Each row was made from one walk, in order. Every step used is in the known rows, and no mark comes twice. Write each row's walk.
Known rows:
fiso-dagus-deno-lede-zeva: [ -2.1  19.6 -16.3  10.5 -18.9  -9.4 -84.7  23.5  -6.1  13.3   2.4   3.5
 -18.3   0.4 -20.2  -9.1  -9.6   0.1  -8.3   0.2]
dagus-zeva-deno-lede: [ 26.0   8.4 -23.8  23.8 -12.5 -10.6 -60.0  29.9 -37.6  34.7   3.7   2.7
  -6.0 -19.7 -19.3   7.6  -7.0  30.1  15.2   1.9]
nugo-lede-zeva-deno-fiso-petel: [ -2.2  14.7  -9.8   3.2  -5.2  -9.5 -25.9   9.5 -35.4  26.7   2.1  -8.1
  -8.2  -9.5 -18.4  -7.1 -19.5 -47.2  20.3  28.6]
zeva-deno: [  3.5  17.7 -39.8   4.0 -11.6 -13.5   5.9  11.2 -51.0  24.4   6.5   5.8
   6.6 -17.1  -5.9   4.6   0.2  22.8  20.4  -9.5]
lede-zeva-deno-fiso-dagus: [  8.6  25.1 -28.8   4.1 -18.2 -12.4 -65.7   8.7 -43.2  31.5  -5.1   3.6
  -6.0   3.3 -24.5  -7.6  -9.6 -13.7  -0.1  -4.2]
nugo-lede: [ -4.3   9.1  -5.8   1.2 -15.0  -6.2  23.4   5.5 -39.1  17.9   7.9 -19.6
 -15.9 -11.1 -10.9  -7.2 -22.2 -19.5  32.1  20.6]
fiso-petel-deno-lede: [-39.1  15.0 -35.9  24.3  -7.3 -14.2   7.7   9.6  20.4  -3.4  22.4 -34.9
 -12.0 -22.0  -9.3 -15.5  19.6  14.0  32.0  -0.5]
nugo-petel-deno-lede-zeva: [  7.5   2.0 -10.3  13.3  -4.3 -10.4  17.4  17.5 -43.7   6.2   8.5 -43.2
 -33.2  -8.2 -18.8 -13.5  -9.4 -15.5  41.2  19.1]
petel-deno: [ -1.8  13.5 -21.4   2.7 -10.9  -9.8  38.4   5.7 -17.1   6.0  14.3 -32.7
 -10.8  -6.5  -6.8 -13.9   0.8  24.9  38.2  -4.8]
zeva-deno-fiso-petel-nugo-lede: [ -2.6  19.6 -37.3  29.0  -0.4 -15.7   6.8  -6.3 -17.0  25.4  13.1 -20.6
  -3.3 -18.8 -27.0  -4.2   9.9  -7.1  20.1  -6.2]
nugo-lede-zeva-deno-fiso: [ 22.6   9.9  -3.9  -0.1 -10.2  -7.9 -20.9  10.3 -64.3  38.2  -3.3  -3.8
 -13.2  -3.7 -20.2  -2.2 -27.0 -46.2  10.3  36.1]
nugo-lede-zeva-deno-fiso-dagus: [  7.9  14.3  -5.3  -4.7 -15.8  -8.3 -42.5   1.7 -65.2  27.9  -5.8  -4.9
 -20.0   0.3 -25.2  -5.8 -22.7 -43.4   0.9  22.2]
nugo-lede-zeva-deno: [  9.3   2.8  10.5  -7.8 -10.7  -6.3   1.9  10.1 -71.5  22.2  -9.1   4.0
 -11.8  -8.4  -8.9  -0.7 -33.2 -25.5  20.9  37.3]
dagus-deno-lede-zeva: [ 22.5  16.3 -13.6  16.4 -10.3  -7.9 -65.3  36.6   5.0  28.8   4.4   6.9
  -9.8  -3.6 -15.4  -3.8 -15.8  -5.8   6.0  21.5]
deno-fiso: [ 11.4  31.0 -51.2  21.4 -17.9 -12.7 -28.8  10.5  -5.5  43.6  16.9 -21.3
  -4.3  -4.1 -26.1 -12.9  -0.9 -16.8  20.7 -10.7]
petel-nugo-lede-zeva: [  0.1   3.9  30.4  21.8 -12.0  -5.2  29.0  -3.5 -26.7  15.8  -9.9 -23.7
 -20.0  -3.3 -21.1 -13.6 -33.1 -11.8  44.5  18.5]
lede-zeva-deno: [  8.1  14.8 -10.8  -1.4 -11.0 -10.1 -18.5  20.1 -53.5  24.8  -9.0  13.1
   3.0  -6.2  -6.6  -2.3 -21.7   4.8  24.4   9.6]
lede-zeva-deno-fiso: [ 21.7  22.4 -28.5   8.1 -11.9 -12.0 -45.9  17.0 -37.7  43.6  -2.8   6.9
   1.4  -1.0 -20.3  -4.6 -14.5 -17.5  12.7   8.0]
dagus-lede-zeva-deno-fiso-petel-nugo: [-11.5  14.9 -15.8   7.8   8.3 -13.8  -6.7   2.7   2.5  37.9  13.2  -7.4
  -1.8 -12.8 -22.0 -11.6 -11.3  42.8  52.6 -12.8]
fiso-petel-nugo-lede-zeva-deno: [-22.2   7.3   8.9  20.5  -0.7 -10.6  21.2  -3.0 -12.3   2.1  -2.3 -14.3
  -5.7 -16.4 -13.7  -9.4 -14.8  -0.1  44.8   6.6]
fiso-petel-nugo-lede-zeva: [-31.4   9.1  16.1  24.4  -5.6  -8.0  17.0  -3.1  10.0  -0.3   1.7 -30.4
 -10.4 -12.2 -16.1 -19.2 -19.7  -9.8  56.1   8.0]

Write each row's walk:
[ -2.5  13.7 -46.5  25.5 -15.4 -15.9 -13.9  17.0 -51.0  29.0   8.2   9.9
  -2.3 -22.1 -13.9   7.4   8.4  17.6  -0.9   6.0]  zeva-deno-lede
[ -2.2   7.0  -5.4 -21.3   0.1  -9.2   1.4  14.7 -47.8  35.9   8.1  11.0
  -1.8 -11.8  -5.6  -3.8 -27.1  46.8  46.5   5.9]  dagus-lede-zeva-deno
[  5.1   8.6 -16.9 -16.2   1.7 -10.5   3.2  -0.6 -36.9  17.4  19.5 -53.8
 -39.4   1.6 -28.7 -22.7 -12.3   4.5  50.9 -11.8]  nugo-petel-deno-fiso-dagus-lede-zeva
[ 29.0  14.5 -25.6   4.5  -4.9  -9.7 -28.4   6.9 -27.7  12.4  16.5 -63.2
 -37.7  -0.6 -33.4 -18.3  -3.2  -5.8  42.8 -26.4]  nugo-petel-deno-fiso-dagus-zeva
[  3.6  30.7 -59.1   9.7 -17.6 -16.5 -42.8   2.6 -43.8  33.3   9.9  -6.2
  -3.5  -7.2 -26.4  -2.5  11.5   1.3  -7.1 -24.3]  zeva-deno-fiso-dagus
[ 31.8  13.2 -18.5   5.7  -8.8  -8.2 -46.5  25.6 -37.8  29.5   2.4   0.1
   1.1 -14.0 -12.1   4.1 -16.1  33.2  33.8 -11.1]  dagus-zeva-deno
[  1.2  25.8 -29.6  -3.6 -15.2  -9.6 -48.2  12.3  -3.4   6.6  10.4  -7.7
  -9.7   0.1 -12.3  -9.0  -4.3  16.9   6.8 -25.8]  fiso-dagus-deno
[ -3.5  23.4 -55.2  -6.1  -8.5 -16.3 -29.0  -2.7 -42.0  40.9  19.2  -3.8
  -8.0 -10.4 -25.7  -2.5   6.2  32.9   6.6 -27.1]  zeva-deno-fiso-dagus-lede
[ 20.7  22.7  -4.8  22.6   3.7  -8.2 -41.2  13.1  39.7  25.3   9.4 -23.5
 -11.3   0.2 -27.6 -14.7 -15.0 -27.8  28.0   7.5]  dagus-deno-fiso-petel-nugo-lede-zeva
[-12.0   8.8   0.5 -18.1  -5.7  -6.7  -1.2  14.5 -20.6  33.1  10.8  -3.8
  -7.6  -6.5  -8.7 -14.0 -33.3  35.2  60.2   7.3]  dagus-lede-zeva
[ -0.5   5.4  19.1  -3.5 -15.4  -3.3  -4.6  11.3 -43.5  20.1  -5.7 -11.6
 -17.9  -2.8 -10.8 -11.3 -39.1 -38.1  34.8  38.8]  nugo-lede-zeva
[ 26.5  13.1 -12.2  29.2   0.1 -10.2 -40.2   8.5  -9.5  31.1   6.7 -24.8
  -8.5 -14.6 -31.4  -3.3  -7.3   5.7  35.0  -7.7]  dagus-zeva-deno-fiso-petel-nugo-lede
[ 18.5  25.7 -25.4  26.5   3.5 -10.7 -23.3   8.0  41.0  23.9  19.6 -28.7
  -9.7  -7.1 -27.1 -11.6   0.4 -17.7  24.9  -7.0]  dagus-deno-fiso-petel-nugo-lede
[ -2.2  25.6 -32.7  10.5  -6.8 -13.3 -51.4  17.9 -14.5  31.7   4.4   1.7
   7.0  -7.9 -18.2  -8.9  -5.1 -18.9  21.1   2.1]  lede-zeva-deno-fiso-petel
[-17.1  35.2 -57.7  23.3 -12.0 -14.9 -36.1  10.8  28.0  28.2  24.5 -27.4
   3.0 -12.0 -23.5 -17.4   9.0 -20.6  30.7 -17.7]  deno-fiso-petel
[ 14.1  32.5 -41.8  32.3   2.1 -13.7 -36.5  12.6  58.7  26.2  21.7 -24.4
   0.8  -6.1 -26.6 -13.0   9.5   5.5  28.5 -26.8]  dagus-deno-fiso-petel-nugo
[ 21.9  10.1   6.7  27.5  -6.6  -9.5   9.2  -4.6 -43.0  33.5  -8.1 -15.7
 -15.3  -2.2 -30.7  -6.6 -21.3 -20.6  24.6  16.9]  petel-nugo-lede-zeva-deno-fiso
[-34.2  11.9  -3.6  28.2  -5.2 -10.9  38.1  -8.8  11.9  -0.5  11.0 -35.0
  -9.3 -18.1 -15.4 -15.8  -5.7   2.7  54.5  -4.8]  fiso-petel-nugo-lede
[ -5.8  27.2 -52.0  34.5  -2.4 -18.6  -5.4  -1.8   0.6  28.2  14.2 -16.2
   7.2 -17.0 -24.8  -5.7  18.3  12.5  22.7 -27.7]  zeva-deno-fiso-petel-nugo
[ 21.3  24.8 -40.3  17.7  -3.7 -12.0 -74.3  22.5   0.1  34.4  12.6 -13.0
   4.4 -14.9 -22.1  -2.7  -1.2  10.3  28.7 -19.3]  dagus-zeva-deno-fiso-petel
[ -5.9  30.9 -65.0  17.6  -4.7 -17.6 -28.9  10.3  -6.9  30.4  19.4  -7.0
   9.7 -18.3 -18.4  -3.8  15.4  -0.5  15.6 -18.5]  zeva-deno-fiso-petel
